Each row was made from one walk, in order. Every step used is in the known rows, and no mark comes twice. Write each row's walk.
Known rows
W > P: [-6 10 -4 -6 41 12 6 -6 -9 -14 -4 4 -5 -8 -4 -4 -16 13 15 0 -30 -41 -5 17 -12 -6 -14 -7 -1 14 8 33 -29 26 -6 -24 15 -2 15 -18 -3]
Z > D: [-11 22 -25 21 4 53 0 8 -10 -1 -13 -11 -2 -14 -8 -9 -11 5 2 2 -7 11 -2 11 0 19 -13 -60 -14 15 47 4 22 16 -14 0 -8 4 19 -9 -19]
B > W: [-3 10 -34 12 -17 0 -4 -43 -9 -7 -6 -7 -1 -12 -37 0 1 6 -5 20 28 7 -4 -10 -25 -20 -9 -3 10 3 -51 3 11 5 -14 5 3 2 7 7 -15]
Q > J > V > W: [16 -2 -20 8 -17 0 -1 28 10 4 20 43 -3 1 6 40 0 2 4 -5 13 4 19 -16 25 7 62 -5 -30 0 -2 -13 2 10 16 7 -2 3 -13 11 18]
D > M: [-15 80 -13 2 -2 4 7 -3 -1 -8 -3 -14 -6 -4 -8 -9 -26 -11 -13 -21 -21 26 7 33 24 -8 -12 -8 -23 43 -17 -4 -4 3 -2 -6 20 14 6 -12 -6]
F > B > W > P > J: [-5 15 3 -2 38 -28 -32 -16 -15 -15 -13 13 5 29 -19 19 8 7 7 25 -20 -21 -11 28 -3 25 -8 -5 18 7 -18 29 -36 -44 -5 -10 1 -10 -7 -12 -16]
V > J > B: [-9 -19 -20 8 2 -18 8 17 0 -14 4 -21 7 -8 33 4 -7 -2 -11 -11 32 5 -2 -50 -10 -10 -8 18 7 -4 15 -28 8 -45 7 3 0 -5 -27 -1 16]
P > W > V > J > B > F > M > D: [-11 4 0 -4 -13 24 -9 0 7 85 19 -5 12 0 -13 -14 6 -9 34 -40 10 10 -14 -9 -10 -15 0 50 11 -24 -13 -22 17 -6 -1 -9 -42 4 10 -1 -23]
Q > J: [22 12 -3 -7 -1 -10 9 2 2 27 -21 34 -11 -14 5 -1 -13 10 6 11 -17 8 1 11 32 7 -16 -4 5 11 25 -1 1 47 11 -10 9 7 1 -21 21]
W > B: [-13 5 -17 -1 -43 3 10 3 -7 -16 -10 11 -6 -14 0 -5 -18 -6 -4 8 -39 4 -6 20 -15 -19 -41 2 0 15 11 -5 -39 6 11 -26 7 -2 9 -11 5]
N > J: [-19 13 -9 -50 1 2 12 11 1 0 -19 -60 -5 9 28 -4 -11 4 -10 2 -13 16 -9 17 -12 -3 -3 -3 7 8 3 3 15 32 -4 3 -30 6 -24 -8 -23]
W > V > J > N: [18 -22 8 -5 -30 -80 6 11 12 -10 14 21 4 -5 19 9 -1 -4 15 15 -11 -1 -1 34 -17 -16 20 10 -3 2 -12 -33 -12 -50 -20 -2 54 7 -6 -5 8]
W > B > J > V: [-4 -12 -7 0 -19 -6 2 16 -2 -18 14 -22 8 9 -8 13 15 -11 8 2 16 -2 -7 -19 11 -5 -6 5 -51 -14 30 3 -5 16 23 10 -5 -6 -6 -9 -11]
N > J > P > W > B > F > M > D: [-10 0 17 -29 -10 28 -8 -9 5 86 9 -19 5 6 -16 -26 8 -14 24 -41 -9 14 -13 -4 -3 -10 -1 46 18 -21 -20 1 21 33 5 -2 -52 1 11 2 -16]
Q > J > Z: [15 -25 63 -11 3 -1 11 -3 7 15 -13 20 -9 5 24 -16 -3 6 -6 1 -4 -11 11 49 23 3 -10 3 13 8 15 -4 8 42 14 -7 -4 9 4 1 35]
V > J > Q: [-11 -19 11 7 -2 -21 11 7 6 -3 3 8 6 -6 30 6 11 8 0 65 1 6 0 -19 -14 3 18 34 8 20 14 -31 13 -41 -5 9 -2 -8 -7 -4 10]
J > N: [22 -25 4 -7 -5 -53 3 7 9 -9 5 3 -6 -9 7 -18 -6 0 -9 10 8 -1 10 41 -20 -12 -8 1 5 15 -7 -8 9 -1 -16 17 53 11 3 -3 15]
J > V: [-7 -9 -27 9 -2 18 1 14 2 -16 19 -4 -6 9 19 8 -2 2 -7 -26 16 1 1 -2 3 4 1 1 -57 10 22 -2 15 -3 -7 16 -1 12 -11 -8 -9]
B > F > M: [-14 32 17 15 24 34 31 11 5 -12 -8 -2 0 -12 -31 -34 -5 1 -13 -57 10 8 -7 8 -10 -16 -11 -7 17 -25 -3 -3 23 -3 -7 10 9 7 10 0 -17]
B > F: [-7 11 -17 12 -1 22 24 9 -4 -13 -7 -4 -3 -12 -34 -4 1 6 -12 11 1 8 -6 -12 -14 -12 -17 -6 13 -75 26 4 14 1 -12 8 8 8 9 16 -15]
N > J > B > F > M: [-13 15 12 -7 29 33 36 15 8 -15 -8 -33 1 -4 -9 -37 4 -5 -23 -62 21 7 -7 -24 -6 -13 -17 -6 19 -32 -9 -2 23 5 4 17 -7 1 -6 9 -14]
Q > J > N: [46 -24 11 -17 -1 -66 8 6 13 16 -5 33 -9 -11 10 -14 -1 -1 0 17 -7 -1 13 35 12 -1 -7 -2 7 11 -5 -8 3 29 -2 8 52 8 4 -10 32]
F > M > D: [-22 21 7 -10 10 28 3 6 4 96 11 -5 4 -11 -9 -28 -16 -2 29 -46 10 12 -10 30 -13 -13 -8 45 9 30 -3 -15 32 24 0 0 -35 13 16 -29 -14]
P > W > V > J > B > F: [4 -17 -26 16 -23 5 3 3 0 -22 5 -12 7 2 -10 11 16 -2 -7 8 13 5 -8 -59 -10 -13 -12 5 12 -90 10 -14 -3 -39 -6 -2 -1 -3 -8 33 -13]
J > P > W: [16 -33 11 19 -26 2 -76 -38 -7 -18 -1 -11 -8 25 -6 -5 -4 6 -18 -12 15 13 7 -9 -1 8 7 11 16 6 -22 25 20 9 -8 5 -2 -4 -7 23 0]
F > B: [-19 29 17 4 38 2 14 9 -11 -18 4 10 -6 -14 -12 33 -24 2 -32 12 32 6 -8 58 -15 -10 -33 5 2 17 16 -4 -53 3 16 11 12 -2 -13 -11 -1]
W > V > J > Q: [-8 -22 10 6 -29 -22 13 5 8 -5 10 11 7 -6 38 11 14 7 12 64 -13 3 -4 -19 -12 0 13 30 -5 20 12 -31 -10 -46 -9 -5 0 -7 0 -6 -1]
B > W > P > J > Z > D: [-4 -5 25 8 18 41 -15 -13 -8 -7 -17 -5 5 19 -3 -11 14 3 7 10 -17 -16 3 30 8 37 -1 -59 0 5 17 19 15 -2 -10 -6 -20 -4 19 7 -11]

Write each row's walk
[-2 -3 -27 16 -19 9 -4 31 5 -13 27 23 -1 2 3 38 -4 4 -3 -11 23 4 19 -11 3 -3 61 -2 -33 3 -3 -13 7 -14 6 14 0 4 -14 14 4]  J > V > W
[25 -29 34 -7 -1 -20 4 -15 2 2 -9 16 -13 -9 15 -13 -2 0 -6 -21 -4 6 6 -44 43 10 6 7 2 5 19 31 14 42 12 9 13 3 -1 -12 40]  Q > J > P
[-1 11 -7 -2 30 7 4 6 -4 -14 5 25 -2 -7 -10 19 -13 13 17 5 -23 -40 10 5 -9 -7 32 -10 4 9 -7 25 -35 17 2 -24 12 -7 11 3 4]  V > W > P
[-6 24 -13 9 12 -3 5 -42 -12 -14 2 5 -1 -14 -44 29 -3 -1 -22 29 45 4 -9 15 -25 -20 -19 1 11 2 -51 0 -34 4 2 10 5 -7 -3 8 -10]  F > B > W
[-9 -23 7 -39 1 4 18 6 8 1 -7 -41 -3 5 43 -14 15 5 -15 62 -5 7 1 -12 -12 9 -5 20 7 26 7 -3 16 22 -1 17 -27 -7 -11 0 -7]  N > J > Q
[18 -21 11 -3 -5 -80 4 13 10 -6 8 16 3 -6 13 3 -5 -1 5 15 2 3 3 34 -20 -14 24 14 11 2 -10 -33 8 -45 -18 10 51 5 -12 -4 18]  V > J > N
[-8 -21 -23 6 -23 -19 10 14 2 -18 11 -17 8 -10 39 11 -3 -2 -1 -10 19 2 -6 -51 -8 -15 -13 14 -6 -3 14 -29 -15 -48 4 -10 3 -3 -22 -4 7]  W > V > J > B
[21 -12 -38 2 -12 -7 3 -41 -3 2 -6 -6 -1 -15 -15 -2 12 -2 -10 16 40 0 1 -58 -2 -11 -24 -3 9 -4 -50 2 5 22 8 4 -2 -6 -2 10 14]  Q > J > B > W
[-1 -5 -12 1 31 -7 -22 0 -6 -24 13 11 3 37 5 30 18 -2 1 -6 1 -20 -5 10 12 31 7 -2 -46 5 -4 21 -24 -37 -4 9 -6 -3 -18 -6 -15]  F > B > W > P > J > V
[13 -33 13 -10 -24 -1 -72 -35 -5 -16 -6 -37 -9 35 8 -3 2 3 -19 -10 6 15 3 -12 2 10 15 10 18 1 -29 27 20 22 -6 6 -21 -5 -19 25 -5]  N > J > P > W
[0 -27 14 -2 14 -17 -17 10 1 -7 -3 13 4 20 22 3 23 11 4 72 -22 -16 9 -10 -2 31 14 16 14 26 7 12 -7 -35 -2 4 -6 -14 2 -2 4]  V > W > P > J > Q
[8 -3 30 6 7 47 8 2 -1 12 -18 6 -4 -4 10 -15 2 2 4 2 -13 -4 8 31 27 29 -8 -58 -6 9 45 4 20 42 1 -7 -16 3 21 1 8]  Q > J > Z > D
[-8 9 3 -2 31 -24 -35 8 -12 -11 -20 7 2 31 2 2 -1 12 13 11 -40 -18 -7 32 2 29 -7 -6 15 13 15 28 -14 -43 -11 -14 3 -3 -4 -21 -15]  W > P > J
[-9 5 -20 4 -55 -2 5 16 -2 -15 1 31 -3 -14 -7 20 -15 -7 -2 15 -32 5 6 9 -12 -22 6 0 6 9 -5 -13 -45 -2 20 -25 6 -7 5 5 13]  V > W > B
[-2 12 1 -15 -8 27 15 14 11 97 18 26 6 -7 -22 -8 9 -13 35 -38 -6 8 -5 -3 12 -7 13 42 -5 -21 -8 -16 11 30 15 -6 -41 6 17 -6 -4]  Q > J > V > W > B > F > M > D
[2 1 -14 -1 30 13 0 11 -1 -19 18 25 -1 2 -1 27 -3 9 19 -6 -16 -45 9 -5 -1 1 41 -9 -24 5 -7 25 -32 13 2 -16 8 -5 5 3 3]  J > V > W > P
[13 1 -23 3 -36 13 29 18 3 -11 2 36 -2 -8 -31 21 14 -11 -1 17 -30 1 1 -30 11 -9 6 -8 -6 -85 12 -3 -26 6 14 -9 2 -4 8 28 6]  Q > J > V > W > B > F
[-10 70 9 7 -18 23 7 -21 1 -8 1 -9 6 4 -4 2 -2 -18 6 -12 -32 16 6 28 36 9 10 -43 -34 30 -25 -11 -7 -11 -5 -18 0 6 18 4 -15]  B > W > V > J > Z > D > M
[-2 -27 31 4 -29 -38 0 -10 2 -23 11 6 0 -4 27 11 -2 -1 9 -25 -9 6 -6 -45 14 -6 35 19 -7 -2 14 5 0 -37 -7 0 15 3 -11 -9 14]  W > V > J > P
[1 -10 -40 14 -13 -17 -1 -36 -5 -12 2 -17 8 -11 -15 10 11 -2 -8 12 47 3 -4 -62 -22 -19 0 9 13 -11 -52 -17 7 -29 -4 5 -2 -9 -11 14 2]  V > J > B > W
[14 -29 16 22 -26 -17 -76 -36 -6 -18 2 -3 -2 28 0 11 -2 5 -9 -8 10 14 1 -15 1 6 31 21 20 -4 -23 8 17 -23 -10 1 -4 -8 -17 22 4]  V > J > P > W
[-10 15 10 13 28 36 32 13 6 -18 -3 -15 2 -12 -18 -38 0 -3 -22 -63 27 6 -5 -22 -8 -16 -22 -4 17 -28 -5 -4 22 -4 2 15 5 3 3 8 -7]  J > B > F > M
[-7 -5 33 8 22 42 -14 4 -7 -5 -16 -6 3 18 9 -12 7 4 6 2 -25 -15 4 40 13 39 -4 -58 -2 10 40 18 13 -3 -10 -7 -18 -2 18 2 -8]  W > P > J > Z > D
[4 -5 -23 -25 36 6 7 -36 -9 -18 -5 -28 2 -2 -7 -3 10 3 7 9 -5 -46 -6 -38 -16 -10 -14 -9 6 -1 -46 37 -30 34 -2 -18 -6 -13 4 4 -7]  N > J > B > W > P
[-12 8 5 -12 23 24 1 15 4 87 13 2 11 1 -19 -16 9 -7 31 -37 5 -4 -6 -10 -3 -2 9 40 19 -20 -10 -2 16 3 7 0 -40 2 13 -3 -12]  V > W > P > J > B > F > M > D
[-14 87 -20 10 3 37 7 -2 -4 -5 -7 -17 -3 -7 -11 -10 -18 -13 -6 -18 -29 26 7 25 33 15 -10 -49 -34 43 4 1 6 12 -6 -8 7 8 17 -10 -17]  Z > D > M
[20 -22 -21 -6 5 -3 11 11 2 8 -8 -6 -6 -13 29 -12 -3 -1 -15 -8 23 1 7 -50 21 3 -41 1 3 6 19 -3 2 31 22 2 2 -2 -12 -7 32]  Q > J > B
[-10 -5 28 14 6 40 -16 7 -6 -3 -17 -10 3 16 10 -16 5 4 -1 2 -12 2 5 42 11 38 -4 -56 1 10 43 6 29 -10 -8 2 -21 3 14 3 -8]  P > J > Z > D
[22 -15 39 -13 19 -76 7 12 3 -12 6 -14 7 -10 -24 5 7 -7 -9 38 42 -4 1 41 -13 -18 -11 6 11 -9 2 -2 -19 16 17 28 51 -9 -1 -3 12]  F > B > J > N
